Known rows, with every step that occurs:
x/l/q/w: [-46.9  25.0   7.7 -18.1  17.2  -2.3   4.3   3.3  -2.1 -15.7 -18.0  24.7
  -2.7  47.3 -50.3  -3.6 -18.9  -7.9  -3.2  40.6  -1.2 -19.8]
q/w: [-25.4  18.9  32.7  20.9  39.3   3.5 -16.5  -1.9 -22.5  14.2 -38.5   8.7
  39.9  34.7  11.4 -11.8 -11.4   1.5  14.0 -11.1 -45.8  -2.3]
l/q/w/x: [-23.6  27.3  24.4 -25.1  14.3  -8.7  32.9  18.5  -6.3  25.2 -19.0  15.8
  39.0  25.8 -15.5   3.2  -6.6 -13.8  -5.7   1.2  -6.8 -32.5]
h/l/b/w/x: [ 42.0  27.1  52.0 -46.2   3.8 -31.9   3.7  -6.5  -5.1  31.6 -25.6  15.8
  55.7  -7.3  -4.8  10.5   2.6 -36.4  26.1   1.3  20.8   1.7]
x/m/b/l/q: [ 26.0 -51.0   8.3 -19.0 -32.9 -47.8 -46.6  27.5  43.0  -1.1  20.4  42.2
 -16.6  34.5 -56.7  61.2 -45.2 -82.3  34.2   7.0  -7.8   1.4]
h/l/q/w/x/m: [  9.3  13.4  45.1 -26.3 -19.5 -35.6  22.8  24.0   9.6  18.2 -45.6  53.3
  56.0  32.8 -51.4  14.5 -18.5 -31.7  23.9   7.4  -0.1 -15.1]
l/x/m/b: [ 15.3 -37.9 -28.3 -16.5 -12.4 -19.2 -40.2  18.7  23.5   8.9 -30.9  33.2
 -24.4  21.4 -24.3  69.8  -4.9 -25.0  17.3  32.5  34.5 -21.2]
h/l/q/w/x/m/b: [ 18.2   8.7  53.0 -26.6 -19.4 -42.3   9.9  38.9  20.2  19.0 -27.2  51.0
  57.9  35.1 -56.4  16.9 -15.8 -51.4  23.8  -2.6   4.6 -15.2]
r/b: [ 22.9   9.8 -28.1   7.8 -30.6 -41.2 -34.8  -0.3  14.7  11.8  12.4   3.3
   0.4 -37.1  -1.3   5.6  -9.0  -2.4 -24.5  18.0  39.7  19.1]
b/r/x/l/q: [-24.2  32.3  17.2 -25.3 -35.0 -15.3  15.4  -0.2  -2.3 -29.4  16.1 -20.0
  20.2  -3.3  -9.9  -5.4 -44.3 -30.4 -45.7  81.5  59.8  39.4]
r/x/m/h/l/q: [ -3.1   5.5  44.7 -32.8 -33.0 -56.4  -0.2   8.2  41.6  -9.8  62.3  22.4
  13.1  46.7 -49.1  43.5 -49.8 -48.6   3.9  20.9  33.2  -7.2]
w/x: [-14.4  18.6  26.8 -45.8 -19.0 -18.0 -24.3  25.4  -3.3  47.8  -1.9  35.6
  14.6 -55.6 -16.9   0.8   8.7  33.5   4.8 -23.4  18.4 -34.7]
x/m/h: [ -9.1 -21.2  26.3 -27.7 -26.0 -37.2 -43.5   6.0  48.7  -9.9  48.1  42.1
  -9.7  41.7 -40.3  30.0 -30.8 -23.5  48.2  -5.0  -7.3 -15.3]
b/w: [ 17.1  13.1   8.8 -26.7  41.4   0.5  -5.2 -49.7   2.1  -5.6 -40.0  -5.4
  19.4  17.1  -4.5  23.1 -14.6 -15.4  -2.9  -7.9  -8.8  -2.8]
m/q/w/x/l: [-47.7  37.1  81.8 -67.2   5.5  -3.9 -24.9  19.8  28.5   9.3  14.9  52.4
  21.5 -12.9 -45.6   8.5   2.7 -18.1  -9.3 -55.2  17.1 -34.5]
l/x/w: [ -4.4   6.7  -9.6 -10.7  -7.3  28.2 -14.7 -10.5   8.6  24.0 -38.4  13.0
  -4.2  -9.9  15.8  34.3   8.2  20.7  13.0  36.3   3.9  -2.0]
m/h/l/x/w: [ 16.9   6.2  65.4 -32.6 -21.8 -19.3  -9.4   4.3  42.8   1.5  70.7  30.8
  51.6  13.8 -15.7   4.2   1.8 -23.3  41.9  -4.4  12.0   0.7]
h/l/x: [ 35.3  -8.3   6.2 -10.9 -19.4 -15.5  13.4   6.4   0.3   6.9 -50.2  34.5
  32.5   3.0 -20.4  24.9   5.2 -12.8  13.2  30.8  31.4   1.8]
h/l: [ 29.8   2.2  30.4  -4.4 -21.9 -20.3  12.0   9.2   6.0   0.9 -23.8  28.5
  38.5   4.3 -26.8  -1.7  -3.7 -18.9  16.8   2.5   7.3  10.7]
b/l/q/w/x: [ 16.2 -18.6  24.0 -22.4  -7.4 -24.0  14.4  -7.5 -17.7  23.9  -0.4  30.0
  39.7  -2.1 -15.2  26.0 -44.4 -54.7  12.9  21.8 -32.9  13.0]
l/b/w/x/m/h: [ 15.0  29.2  43.6 -70.4  27.6 -31.6 -27.1 -20.1   3.3  40.8  24.0  -2.9
  23.9   1.2  17.6  27.5  -1.5 -35.4  33.4  -6.1  18.0 -19.1]
m/q/w/x/l/b: [-42.9  42.8  85.5 -73.9  11.6  -7.7 -23.8  20.2  23.5  17.4  23.6  42.1
  22.4 -13.1 -31.5   7.9   6.9 -29.0  -5.2 -50.3  21.8 -32.9]

Rows:
[-10.6 -18.6  -6.7 -35.6  -5.5  -6.5 -23.1   1.4  23.7   3.9 -48.0  48.8
 -16.2  25.1 -27.5  70.0  -7.4 -15.4  11.2  21.2  29.4 -27.8]	l/x/m/q/w
[  1.0  10.5  52.3 -32.5 -25.5 -57.1 -18.8   5.8  33.0   1.0  67.5  15.5
  13.3  37.0 -29.1  40.5 -44.2 -48.1  15.8  18.6  33.5  -1.2]	r/x/m/h/l/b
[-53.4  37.4  51.6 -19.3  27.8 -11.2 -46.9  15.4 -25.2  39.4 -42.2  46.0
  36.8   0.6 -22.9 -15.7  -9.5  31.2  19.2 -12.3 -28.0 -31.7]	q/w/x/l
[  5.9  19.3  84.7 -44.5 -12.2 -40.0  11.3  21.1  35.3   7.5  80.6  36.4
  73.3  26.8 -32.5 -11.2  -4.9 -36.6  33.1 -23.1   8.1 -17.5]	m/h/l/q/w/x
[-10.2  33.3  22.6 -73.4  27.4 -14.6 -15.6 -29.3   2.7  18.3 -41.2  29.0
  18.4  -6.1 -43.8  25.1 -14.3   3.0  -3.8  -2.1  15.4 -36.6]	b/w/x/l/q
[  5.5 -19.9  41.8 -29.6 -37.2 -46.9 -37.2  10.3  52.0  -9.2  36.9  55.9
   9.1  43.3 -53.6  29.3 -31.8 -33.0  56.9  -4.0  -3.1  -9.3]	x/m/h/l
[-16.5  39.6  38.7 -12.2 -43.1   1.0  -3.3  -5.8   5.7  -7.7  16.5 -25.7
  33.5 -24.7  21.6 -10.2 -41.4 -19.3 -28.1  55.7  27.8  56.7]	b/r/x/w
[  5.2 -19.3  38.3 -35.5 -38.0 -48.3 -18.6  13.4  55.5 -11.8  39.4  54.0
  10.4  53.2 -58.6  33.9 -32.5 -43.1  51.2   3.1   2.0 -14.3]	x/m/h/l/q
[ 38.6 -47.8 -17.4 -10.3 -13.6 -12.1  -6.5 -24.4 -19.1  11.3 -14.3  24.4
   7.6 -22.7   2.9  50.8 -30.3 -38.8  12.4  48.6  -4.3  25.6]	b/l/x
[  7.2  26.0  26.8 -60.0  28.1 -12.7 -22.5 -31.5  -1.2  28.4 -41.5  18.7
  29.8 -21.2 -16.3  23.2  -7.8   7.0   1.2 -24.6   4.3 -26.8]	b/w/x
[-17.9  14.3  29.3 -29.2   6.4 -24.6   8.0  34.9  13.1  25.1 -10.3  28.1
  31.0  39.4 -34.2  19.8 -14.5 -35.4   6.5  -5.1  -4.0 -36.1]	l/q/w/x/m/b
[ 29.6  -9.5 -11.8 -15.4 -45.9 -68.4 -39.2  -0.4   8.9  32.3   3.3  41.2
  20.4 -34.3 -27.2  37.1 -49.8 -41.5  -4.8  34.9  15.4  20.3]	r/b/l/q/w/x/m
[ 22.9 -48.9   6.7 -26.8 -16.6 -21.7 -26.4 -19.5   1.4   9.3 -25.8  53.7
   5.3  -0.3 -21.7  71.3 -46.5 -57.4  25.0  34.3 -12.8  14.8]	b/l/x/m/q/w
[-27.3  32.0  81.2 -35.7   1.7 -37.0 -48.0  21.3  -7.6  45.6 -18.6  46.2
  68.6  10.0  -7.9  -3.7 -22.6  -8.9  44.6  -7.8 -18.8 -13.4]	q/w/x/m/h/l/b/r
[ 12.4  11.2  50.4  -9.0 -28.3 -20.1 -39.6  38.6  34.1  -3.4  64.4 -23.6
  28.4 -12.8  -2.7   2.8 -22.1 -70.0 -18.7   7.3  34.3  38.3]	m/b/r/x/w
[  4.9  27.6  39.7 -37.0 -16.1 -31.8  -6.4  -0.9   0.3   8.1  64.6 -36.1
  25.1   3.5  40.8   6.7 -23.1 -58.0   4.1  52.7  48.5  33.9]	l/b/r/x/m/h
[ 17.7   6.4  43.3 -47.1  20.9 -30.5 -61.5  21.8  29.4  15.9  21.6  17.0
  18.5  -6.4 -42.8  24.6  -2.4 -47.5   1.4 -37.9  22.2 -23.4]	m/b/w/x/l
[ 30.3   6.0  22.1 -17.1 -24.2 -21.7  52.0  14.4  14.1  -4.7 -16.9  23.8
  40.8  24.6 -37.7   6.3  -5.7 -40.8   4.7  17.8  20.2   2.2]	h/l/q
[-28.7  -6.6  41.2 -38.2 -13.9 -20.0 -38.6  10.1  46.0  -7.3 -13.6  57.7
 -12.6  37.4 -53.4  45.0 -29.7 -35.9  23.5 -26.7  -7.5 -21.1]	x/m/q/w
